Known rows, with every step that occurs:
z-r-b-d: [ 26  -2   8  17   9   8 -17 -18 -13  -8  14   0  -2   2  13  -6  -6 -73
  16  14   7  -6 -20  -5  10  -8  -3  -8  13 -14  14   4  -4  -1   3  -9
   0  20  16  -1   1  13   4   0  57   6 -12  23   8   3   8   8 -28  -9
   6  -7 -60  10 -19  -2  15 -13  -1]
k-d-r: [ 36 -15   8  -9   4  -8   4 -38  -4  -2  17   0 -16   8   6   0 -13  15
   6   1   8  -1 -19 -12   7   1  -3  -3  -1  -5 -18  23  -4  -3   8  21
  -9   4  20   6  13   4  10   8  27  -4  -3  -8 -21 -13  18  -9 -12  -2
  -6  35   7 -14 -23   0  17  -6  18]
b-r: [ 11 -21  -2   3  -1 -15  -4  -9  -3  10  19 -10  -1  -8  13  -4   2   1
  10   4  -5  -2  -5 -11  12  -7   0 -16  11  -2  -6  17  15   7  10   3
 -10   6   8  12  22  -2   7  -4  20  -5  -9   2  -2  -8  12   4  -2  -8
  -1 -11  24   1   1  -7  15   8   9]
h-y-d-r: [ 40   0  -9  14  12   7   5 -42  -6 -34  -2   1 -25 -11   1  -3 -13  19
   1   2  -7  -2  -7 -15   8  -8  -7 -22  -5   6 -11  -1  -4  -3   4 -27
  -9   6  10   1  11   8  12  -7   9  -9  -9   1  -8  -6  15  -5  -6 -26
  -1   9  23  20  -6  -7 -12  41  15]
y-h: [  6 -23  -4   2 -13 -11  -1  -5  -1 -26  12 -12  -4   2  10   5  -3   7
   7  -1  -2   9  10 -18  13  10   6 -10 -26  -5   3   3   1 -12   9   8
 -10  -7   1 -16  17  -1   8  -8  -4 -24  -7 -26  -4  12   9  -7   1  -8
 -17  -1  14  -7 -16  -9 -14  14  12]
f-b-d: [ 15   8 -13  21   8   7  -7 -22  -4   3  16   1   0  -3  12  -9 -13  -3
  12  14   7  -3 -10  -2  10   1  22  36  10  -7  -8   9  -5  -3   3  -4
  -8  12   4   8   5   5   9 -10  59   8 -18 -15   6  22   3   4  -2 -31
  -4 -29 -41   5 -26  -7  31   5   2]
r-b-d: [ 21  -5   0  11  11   6 -19 -18 -10 -20   8   1   2   1  10 -12  -6 -52
  12   4   1  -7 -14  -1   8  -9   3  -1   4 -20  -5  -3  -1  -4  -4  -6
  -8  18  17  -5   3   6   9 -13  55  18 -13  -3  14  10   0   5 -19 -23
  -5 -17 -26   7 -11  -4   3 -16   6]
z-r-b-d-k: [ 27   4  23  11  11  -1  -9 -28 -14  -9  10   2  -9   1  -4 -11 -26 -51
   4  27  11  -7   4  -1   8 -15  -8  -5   6 -17  21  16   0  -4  -6  16
  -7  21  14   7  -3   8   7   6  58  12 -13  27   3  24  10  21 -35   7
  15   0 -63  10 -22   1   3 -10   3]
w-r-z: [ 23 -30   4  -3  -3  -1  31   0  -4  12   2  -5 -15  13   7  -7  -6  35
  13   1 -10  -5  -8   2   1 -15   6  11  18  -1   1   6  12   8  -5  -7
  -2 -10 -26  -4  11   4   4  -5   7 -13   0 -14 -10 -22   7   8  10  -9
 -12   3  18  -2  -5  -9 -12  -1  10]
d-b: [-16  -6   2  -4  12 -14  -3  -7 -13  -7   3  -5  -5  -2   3  -4  -2  10
  11  17   3  11  12  -9   6 -10  22   3   8  -7   7  -8   0   0   0  24
 -10  -3   4  -6  12  -2   3   2   2   5   3   4   2  10  16  -6 -13 -23
 -14   3 -28  -4  -5 -10   4  -3   5]
y-d-r: [ 42   2 -14   6  -1   8   3 -37  -9 -11   8   0 -19   2   2   3 -13  10
  10   3   6  -2 -10 -16   9   8  -8 -17  -8   2  -8  17   1   0   9  -7
  -7   1  14  -5  18   4   7 -10  19 -18  -2  -6 -18 -13  15  -1 -11 -23
  -8  20  10  35 -15  -8   3  18  22]
h-y-d: [  9  -2  -7  12  13   6  -2 -31   1 -43  -3   3 -18 -26   0  -2  -6  17
   4   4  -8  -7   5  -9   9 -11   1 -20  -4  -8   2  -5  -9  -7  -1 -31
  -5   6 -16   5   8   7  15 -11   7   0 -12  -2   3  -6  12  -1   8 -44
  -2  -4   8   3  -5  -5 -13  52   9]
b-r-d-y: [ -1 -12  15 -11   7   0  -3 -21   7  11  -8  -7  -4  -7  17 -12  -2  12
   9  14 -15   4 -19  -9   7 -13  -4 -30  17 -12 -14   7  18   7  18  23
 -16   9  16   2  18   8   3  -4  29   1   8   6  24 -33  21   1 -18  16
   8 -26  23 -10 -24  -4   8 -33  13]
f-b: [  7  -2 -16  20   8 -18 -11 -15  -6  -7  13  -4   0  -2  10  -9 -11  -4
   6  11   8   2 -12  -3   9  -1  30  18  13   1   2  -1   1   1   7  -4
 -10   7   1  -6   4   7   7   2   9  -8  -8   1   7  13   8   3   2 -33
 -11 -14 -41 -10  -4 -11  15  10   3]
k-d-y-h: [-16 -19  21 -16  -1 -14  -4 -12   2 -28   4 -12  -8   8   4   0  -9  12
  -4  -3  -8   8   1 -30   8  18  -6 -17 -29 -13  -1   4 -15 -13  16  30
  -8  -6   7  -8   8   3  21   6   0 -24  10 -25  -8  21  22 -17  -5  17
 -22  -6  19 -36 -42  -3   1  12  11]
h-y-d-b: [ -7   7  -3   1  21   0  -3 -27  -7 -41  -7   6 -16 -19  -4   0  -7  11
   1  19 -11   8  18  -3   5 -14  11  -4  -3  -9   4 -15 -17  -7  -6 -10
  -7   0  -6  -5   1  10   9  -3   4   6  -5   8   7  12  15 -11 -17 -40
 -14  -9  -5   4 -13  -9 -15  44  -5]
d-r: [ 35 -17  -6  -1   2 -12   3 -24 -12   4  11  -6 -13   0   6  -1 -19  21
   8   3   5   2 -14 -16   8  -9   2  -7   6   1  -7   6   6   0  14   9
 -11   5  15   3  26   3   2   3  14  -9  -2  -3 -13 -14  15   0  -5 -15
  -2  31   8  13  -2  -9   0  -6  24]
y-d-b: [ -4   8  -7  -6   8   7   0 -18 -12 -11   3   4  -6  -3   1   3  -4  -4
  14  22   4   7  13  -5  10   4  14   3  -2  -8   8   2  -9  -2  -3   8
  -6  -6  -3  -1  10   3  11  -5   9  -6  -4   5  -1  16  15  -3 -20 -37
 -23   0 -19  16 -12 -10   7  15   4]
h-y-d-k: [ 15   7   7   8  15  -1   7 -37   1 -38  -3   4 -22 -21 -12  -6 -20  28
  -8  17  -7  -6  23  -7   3 -16  -9 -16  -4  -6   4   0  -7  -6  -4  -3
  -8  13  -9   8   7   3  19  -6   9   5 -13  10 -10  23  18  11  -8 -28
   2   3 -11   7 -15  -3 -15  49   3]
k-d-r-b-f: [ 41   0   3  22   2 -18  -9 -25  -9 -12  31  -4  -5  26   9 -12 -19 -57
   7  -2   6   0 -42  -4   5   2  17   2  -3 -22 -10  20  -2   6 -10  12
 -12  11  37 -20  -3   3  16  22   2   4 -13   0 -24  31   6  -8 -29   4
 -15  12   6 -11   1  -5  -5  13   3]
f-b-d-y-h: [ -9   0   0  17   0  -9  -9 -12   1 -14  -3 -11   4   5  11 -14 -18  -8
  -2  13 -10  11   3 -15  10  10  18  25 -20  -9  -6  -7 -19  -7  15   3
  -8  -3  12 -25   0   4  16 -10  36 -15  -1 -16   6  51  10 -12  -6 -11
  -8 -38  -3 -14 -44 -10   4  12  -2]
w-r: [ 16 -27   4 -10  -7  -7   1   1 -10   7   4  -6  -8  16  11  -3 -14  21
  16  11  -5   1 -18 -12   8  -8   6  24   7   0   4  11  14   2   6  -4
  -7   2  -7   3  14   4   5  -2  11 -15  -4  -1 -24  -9  13   6  -1 -18
  -2   5  13   2  -6  -6  -4   8  14]
z-r-b: [ 11 -13  13  13   9 -13 -18 -13 -17  -9  14  -5  -4   3  14  -2  -7 -75
  16  15   6  -7 -24  -8  10 -11   4 -22  16 -10  26   0   0   1   6  -7
  -2  17   0  -6   6  13  -2   9   2  -9 -12  27  10  -3   7   9 -19  -8
  -2  12 -62   0  10  -5   6 -10   5]
k-d-b-r: [  7 -12  14 -22  -2 -19  -4 -16  -9   3  16  -2   3  -5   5  -2   0  16
  15  21  -3   8  -5  -6  12  -4   9   2   6  -7 -11  20  -3   5   2  35
 -12  -2  19  12   5   3   7   7  34   6  -2   1   1  13  20  -4 -27   8
 -19 -12  14 -22  -9  -4  27 -11  -5]
y-d: [ 12   2 -14   2   5  14   1 -22  -5 -14   3   1 -15   0   4   3  -4  -2
  12   5   8  -6   3 -12  10   8  -1 -11  -5  -4   8  12   1  -8   5 -10
  -3   2  -8  10  15   2  13 -14  16 -16  -8  -6 -12  -1   9   5   2 -34
 -14   6  -9  20  -7  -9   8  19  11]
z-r-t: [ 20 -25   7  33   6  -1 -13 -14 -11 -11  30  -1 -16   8   4  10  -8 -61
   8  16  19  -2   4 -14   7 -11   6 -26  21  18  19   7  16   1  15   8
 -10   0 -27  -1  14  13   8   0   9 -12 -10  24  -3 -35  19  20  -7 -46
  -5  20 -36  -1  26  -7  21  72  17]
z-r-w: [ 15 -16  10 -13   2   1  -3 -19  -8 -30  13  -4 -10   7   6  10  -5 -44
  17  15  16  -4 -16  -7  10 -18  13 -36  20 -16  29   9  -2   0  27  -4
  -9  20 -21  -4  15   8   1   4   7   1 -10  14  -4  10  20   8 -10   8
  -9 -19 -33  -6  -9 -11  -2 -24  13]
k-d: [ 10 -14   6 -16   9  -5  -2 -25   1  -5  14  -1 -11   3   3   1  -3  12
   7   0  16  -9 -11  -9  12   6  -2  -5   4  -9  -6  16  -4  -5   6  20
  -8   5  -2  13  14   5  11  -1  20   0  -3 -10   5 -10  12  -5  -3  -7
 -18  21 -14 -22 -25   2  23  11  10]

Rows:
[ 29  -9  17 -20   7  15   6 -24  -2  -7   6  -1 -18   5  16   5  -4 -15
  15  19  17  -9 -21  -4   8  -3   2 -19  29  -2  12  10  13   0   5  15
  -6   8  -6   5  10   9   1   6  17 -10 -10  10  17 -53  16  10 -15   7
   2   1 -48  -1 -21  -1   2 -24  19] : z-r-d
[ 31  -4  -8  32   2 -18 -17 -18 -17  -7  17  -7  -2  14   9 -13 -24 -47
   8  -2  -1   3 -30  -6   4 -10  21  -1   0 -16   4   4  11   7 -15   1
 -16  13  35 -28   3   4   5  14  -7   3 -16   9 -10  21   3  -4 -18  -9
  -5   4  14   9  32 -14 -15   5   4] : d-r-b-f
[  1 -14  17 -18  -3   4  -4 -14  11 -33 -19 -11  -8   5  18  -2  -3  11
   3   6 -16  10  -4 -21   5   6  -2 -21 -14 -16  -7  -9  -1 -11  17  26
 -13  -7  11 -23  17   6  14 -10   0 -13   7 -29  18 -13  17  -9 -14  16
 -13 -20  19 -20 -38  -5 -14 -14  12] : r-d-y-h
[ -4 -14   4  -9  -2 -21  -6  -4 -14   7  11  -8   0  -4   9  -5  -2  17
   8  23  -6  10   7  -8  10 -10  13   3  13  -9   0   3   5   9   2  23
 -15   1  12   6  12   2   1   8  19   6  -4  10  14   8  17 -11 -15 -10
 -10 -15  13  -2   1  -6   3 -11   0] : d-b-r
[ 35   3  -5  33  13  -6 -17 -38  -8 -49  -4   6 -14 -15   2 -10 -17 -31
   4  -5 -10  -2 -28  -8   5  -7  -5 -30  -4 -11  -9  -5 -16  -3  -1 -44
  -9  21  18 -11   2  13  13  -8   1   7  -8  11 -13  -6   9  -8 -22 -24
  -5   9   8  21   3 -11 -29  18   2] : h-y-d-r-b
[  7 -25  29 -23 -11   4   2   3   5 -19 -19 -12  -2  18  21  -1 -11  16
   8  15 -23  11 -20 -22   4  10  -2  -1 -12 -13  -6  -2  11   0  12  17
 -12 -13  14 -20   4   6  16  -2   2 -28  11 -17 -20 -35  20 -12 -24  30
 -13 -16  51 -16 -34 -10 -16  -7  12] : w-r-d-y-h
[-13 -12  23  -9  17  -7  -5 -24   5  -7  -1  -2  -8  -1   6  -6  -7  10
  -2   3   6  -3 -11  -9   6  -5  -2  -3   4 -14   1   3 -11  -4  19  32
 -10   1   4  -3  10   3  11  11  13   0  14  -5  13  10  22  -3  -9  -1
  -7   9  -3 -33 -29  -2  27   5   9] : k-d-y
[-12  -1  -3  -3   4 -20  -1  -6 -13   8  18  -7   6  15   7  -5 -17 -12
   8  18   4  12   9  -4   6 -10  39  19  13 -13  18  -5   1   1 -15  26
 -11  -9   4 -18   3   0   7  21  -8   7  -8   1  -5  45   8  -5 -10 -24
 -20  -1 -11  -5   9  -7 -15  26  -9] : d-b-f
[ 16   1   8 -10   8   8  10 -27  -2  -2  18  -2  -6 -11 -12 -12 -21  17
   3  19   4  -1  27  -5   7 -13  -8  14   4 -10  -2  15   6  -7   2  30
  -9   5   1   9  17  -5  12 -11  64  17 -11  -5   1  31  14  18 -14 -15
   9   2 -27  12 -27  -2  11  -4  16] : b-d-k
[ 43 -20   8 -15   6  -9  33 -35   2  -2   7   0 -21  14   1  -4  -8  39
   5  -7   8  -8 -14   3   1  -3  -2 -13   7   2 -20  21  -7   3  -2  14
  -5  -4   5  -8  11   2  10   9  16 -12  -4 -13   6  -9  11  -9   4  12
 -11  39   1 -13 -17  -1   3 -11  18] : k-d-r-z
[ 39  -7  -9   0  -1   5   4 -35 -11   5  17  -1 -14   1   3  -5 -18  18
  10   3   9   0  -9 -12   9  -8  -7   8  -4  -6 -20  12   4   1  14   6
  -8   6  20   7  18  -1   9  -6  63  -3  -7 -10 -15  -1  11   1 -12 -15
   6   5   7  23 -26  -3   9 -13  23] : b-d-r
[ 32  -9  32 -20  -6   5  12 -14   2   4  -7  -1 -14  13   1  -8 -21  38
  11  27  -9  -3 -13 -12   2  -9  -2  15  16  -7  -6  20  20   4  -4  32
  -8   8  -3  11   8   4  10   1  25   3  -6   4 -29 -28  16  26 -31  11
   4  -5   6   0 -26  -6  -4 -31  15] : w-r-d-k
[  1  15  -4  15  16  -3   3 -23  -8 -34   4   1  -7  -8  -2  -4 -18  -4
   1  21  -9   5  14  -1   5 -13  32   5   1 -11   9 -10  -7  -2 -18  -9
  -8  -3   1 -15   0   5  14  11  -8   6 -19  11   3  44  10 -12 -18 -37
 -17 -17   7   1   3  -9 -41  74 -13] : h-y-d-b-f
[ 18   0  17 -15  13   3   8 -30   3 -12  -3   2 -15 -10  -4  -6 -14  30
   8  22   4  -4   6   3   4 -16  -1 -12  16  -9  -3   8  15  -2  -1  39
 -12   8  -6   7  18  -2   8  -4  18   9  -7   2  13 -24  13  18 -20   6
   4   4 -33  -7 -26  -2  -8 -31  17] : r-d-k
[ 13 -13   2  20  -5 -12 -14  15 -15  -1  19  -7   6  28  14  -9 -19 -67
  17  11  -9   1 -34  -6   6  -6  27  31   7 -15  12   9  19   7 -12 -11
 -11  12   9 -20 -10   5   7  23 -11   3 -16  12 -27  25   1   6 -24  -8
 -12 -15  15  -2  18  -9 -25  25  -5] : w-r-b-f
[-11  -8  10  -4  14   9  -1 -19   1  -7  -5   2  -7 -12   9 -12  -6   2
   9   7   2   3   2 -13   6 -19  -5   8   2 -14  -2  -9  -8  -8  18  14
 -12   0  12   0  17   0  11  -5  56   7   9  -7  14  17  18  -1 -12 -21
   5 -19  -3   3 -33  -5  19   5  10] : b-d-y
[-15 -11  12  17   3  -3 -18  -8  -1 -36  -4  -7   9   5  11 -12  -6 -50
   2  -1 -22  10  -8 -19  10  -1   2  -9 -31 -28  -2 -12 -13 -11   8   7
 -11   6  31 -31   2   5  13 -15  38  -1   4 -20   2  40   8 -13 -27   4
  -7 -28   7 -11 -38  -9  -8  -5 -10] : r-b-d-y-h
[ 11 -22   2 -11  -5  -6 -13 -12  -3 -17  11  -3   6   2   4   6  -1  -9
  14  -2   1  -4 -15  -9  13 -19   8 -32  19 -19   2  18  12   5  25   1
 -17  22   5   0  20   1   4  -3  28  10  -9  -1  -9  25  16   5  -7  16
  -5 -42  29  -4   0 -16   1 -38  12] : b-r-w
[  3 -23  24  -9 -12  -9  -4  -9  10 -19 -10 -15  -5   3  16  -5   0  14
   0   9 -27  11 -12 -25   9   4  -5 -36 -16 -10 -17   1  15   1  20  24
 -15  -7  37 -15  16   5  11  -6  16 -15   7 -17   2  -1  19  -8 -23  33
  -4 -38  55 -15 -32  -4 -11 -19   9] : b-r-d-y-h
[ 47  -4  -6  11  15   4  32 -44   7 -26 -11   5 -31  -9  -6  -7 -15  35
  -2  -9  -8  -4  -1   4  -3 -16  -7 -30   1   4 -14   0 -12  -1  -1 -31
  -4  -2 -10  -9   8   7  11  -5   3 -13 -10  -6  12  -5  11   2   6 -22
 -10  26  20  18  -6  -5 -23  43  15] : h-y-d-r-z
[ 14 -23  -1  -3   2 -13  25 -12   2   8  14  -6  -8   0   1  -7   5  28
  10  -2 -11  -5  -4   8   4 -14  -1 -23  17  -1  -3   8  10  10   5  -2
  -8  -2 -10   1  19   0   0  -3  15 -13 -11  -3  20  -1   5  11  16  -6
   1  -8  24  -2   4  -6   2  -1   9] : b-r-z
[ 26 -13   0  24   6 -19 -19 -25 -13 -11   7  -2  -6   5  11  -8 -15 -38
  10  -3  -1   1 -32 -10   6 -13   0 -16   3 -12  -6  -4   7   4   1  -1
 -10  17  27 -11  14   9   0   1   7   5   0  14   4   1   9   0 -21 -10
  -4  10  -8  10   2 -10   0 -20  12] : d-r-b
[  7  -4  -7  26  11 -13 -23  -8 -13 -17  18  -7   1  15  11 -10 -16 -61
  11   0   3  -4 -22   2   4 -11  26   5   8 -20  15  -7   8   3 -15   3
 -11   9   4 -27   1  -2   8  13 -17  12 -21   0   2  34  -2   1 -13 -19
 -17 -12 -11  -1  15  -8 -15  21  -3] : r-b-f
[  2 -18  24 -19   2   8   0  -4   2  -3 -19  -3 -10  18  16  -7 -10  21
  10  18 -16   1 -30 -14   2 -17  -2   4  20 -10  -4  -5  18   6  12  19
 -12   0   2 -11   7   8   6   2  19  -1  13  -4 -11 -36  24   4 -20  12
   2 -13  23  -5 -30  -8   1 -15  13] : w-r-d-y
[ 47   2 -12  14   7   3  24 -33   2  20   6   3 -10   8   3 -15 -17  32
   7   5   3  -1 -19  10   0  -5  21  23  15   0 -23  10  -8   3  -5 -12
  -8  -2   8 -11   1   8   7  -2  58  -8 -14  -6  10  27   3   5   3 -18
  -4  -7 -15  15 -33  -5  11   3   8] : f-b-d-r-z
[ 36  12  -8  42   9  -6 -10 -31 -12 -44   5   1 -14   1   2 -14 -22 -53
   2  -3  -7  -5 -26  -4   4 -16  15 -15  -7 -18  -5  -2  -4   1 -19 -41
 -13  16  25 -21  -4   9  14   8  -7   4 -23  10 -11  23   7  -5 -23 -25
 -12   8  21  19  13 -10 -46  53  -5] : h-y-d-r-b-f
[ 28 -15  -1  -4  -2  -7  -4 -30  -7 -31  -3   0  -9  10   1   3 -11   7
  12  -4  13   1 -27 -13   5 -20   8 -33   6 -15   1  12  -2   0  21   7
 -14  17  -1  -7  26  -1   6  -6  12   3  -2  -7 -19  28  20   1 -10  10
 -13  -4  16   6  -6 -15  -5 -41  21] : d-r-w
[ 35   0  -3   3   3   5  -6 -46  -3 -73  -7   7 -25  -3  -7   5 -13   6
   5  -6   1  -4 -20 -14   5 -22  -3 -46   2 -13  -6   1 -12  -3  17 -36
 -10  21  -6  -4  11   5  13 -15   9   4  -9   0 -14  12  20   0 -17  -7
 -10 -11  25  13 -10 -14 -24  -6  11] : h-y-d-r-w
[  6  -4 -13  26  -1 -24 -17 -11  -5   9  18  -7   8  -3  13 -11  -8   1
   7  16   0   2 -20  -9   9  -2  22  13  17  -1  -6  16   9   9  10  -7
 -18  11  13  11   8   8   6   8  20  -7  -8   4  11  27   7   4   2 -16
  -4 -28  -4  -4  -2  -8  21  12  -5] : f-b-r
[ -1 -17  31  -8  -7   2   1  -9   5 -25  -9 -13 -12   7  19   3  -8 -15
   3  20  -6   8 -13 -20   8   7  -2 -29  -5  -8  16  -1  -1  -7  18  25
  -9  -2  16 -24   9   9  14   5  -3 -29   5   6   7 -38  24  -5 -22  33
  -5 -15  -9 -16 -38  -2 -12 -17  14] : z-r-d-y-h
[  4  17 -12   4   5   3   6 -13 -14 -10   5   2  -2  11   6   0 -11 -25
   5  22   3   6  10  -1   7   3  35  13  -2  -8  16   8   2   0 -13   8
  -8  -9   8 -21  -2  -1  12   8  -4  -8 -17   2  -4  33   9  -4 -21 -36
 -28   0 -13  15  -4 -10  -9  48  -7] : y-d-b-f
[ -6  -5  10 -22  10 -13  -2 -22  -9  -8  10   1  -8  -1   3  -1  -7  10
   6  18  11  12   1  -9   7   4  15   6   5 -12  -2   9 -14  -3  -4  39
  -7  -4  11  -2   3   3  16  11  16   6   0  -7   8  -2  15  -7 -19  -9
 -26   7 -19 -20 -19  -3  18   1  -3] : k-d-b
[-20 -20  12   6  -2 -18  -5  -5   4 -29  -4 -13   0   3  11  -3  -6   7
  -1   6 -19  12   8 -23   7   5   0 -12 -27  -7   9  -8  -5 -11  19  15
 -15  -8   9 -32  18   1  13  -2  -7 -20  13 -15   0  15  20 -11   2   0
 -10  -8  27 -17 -21  -7 -13  15  10] : d-y-h
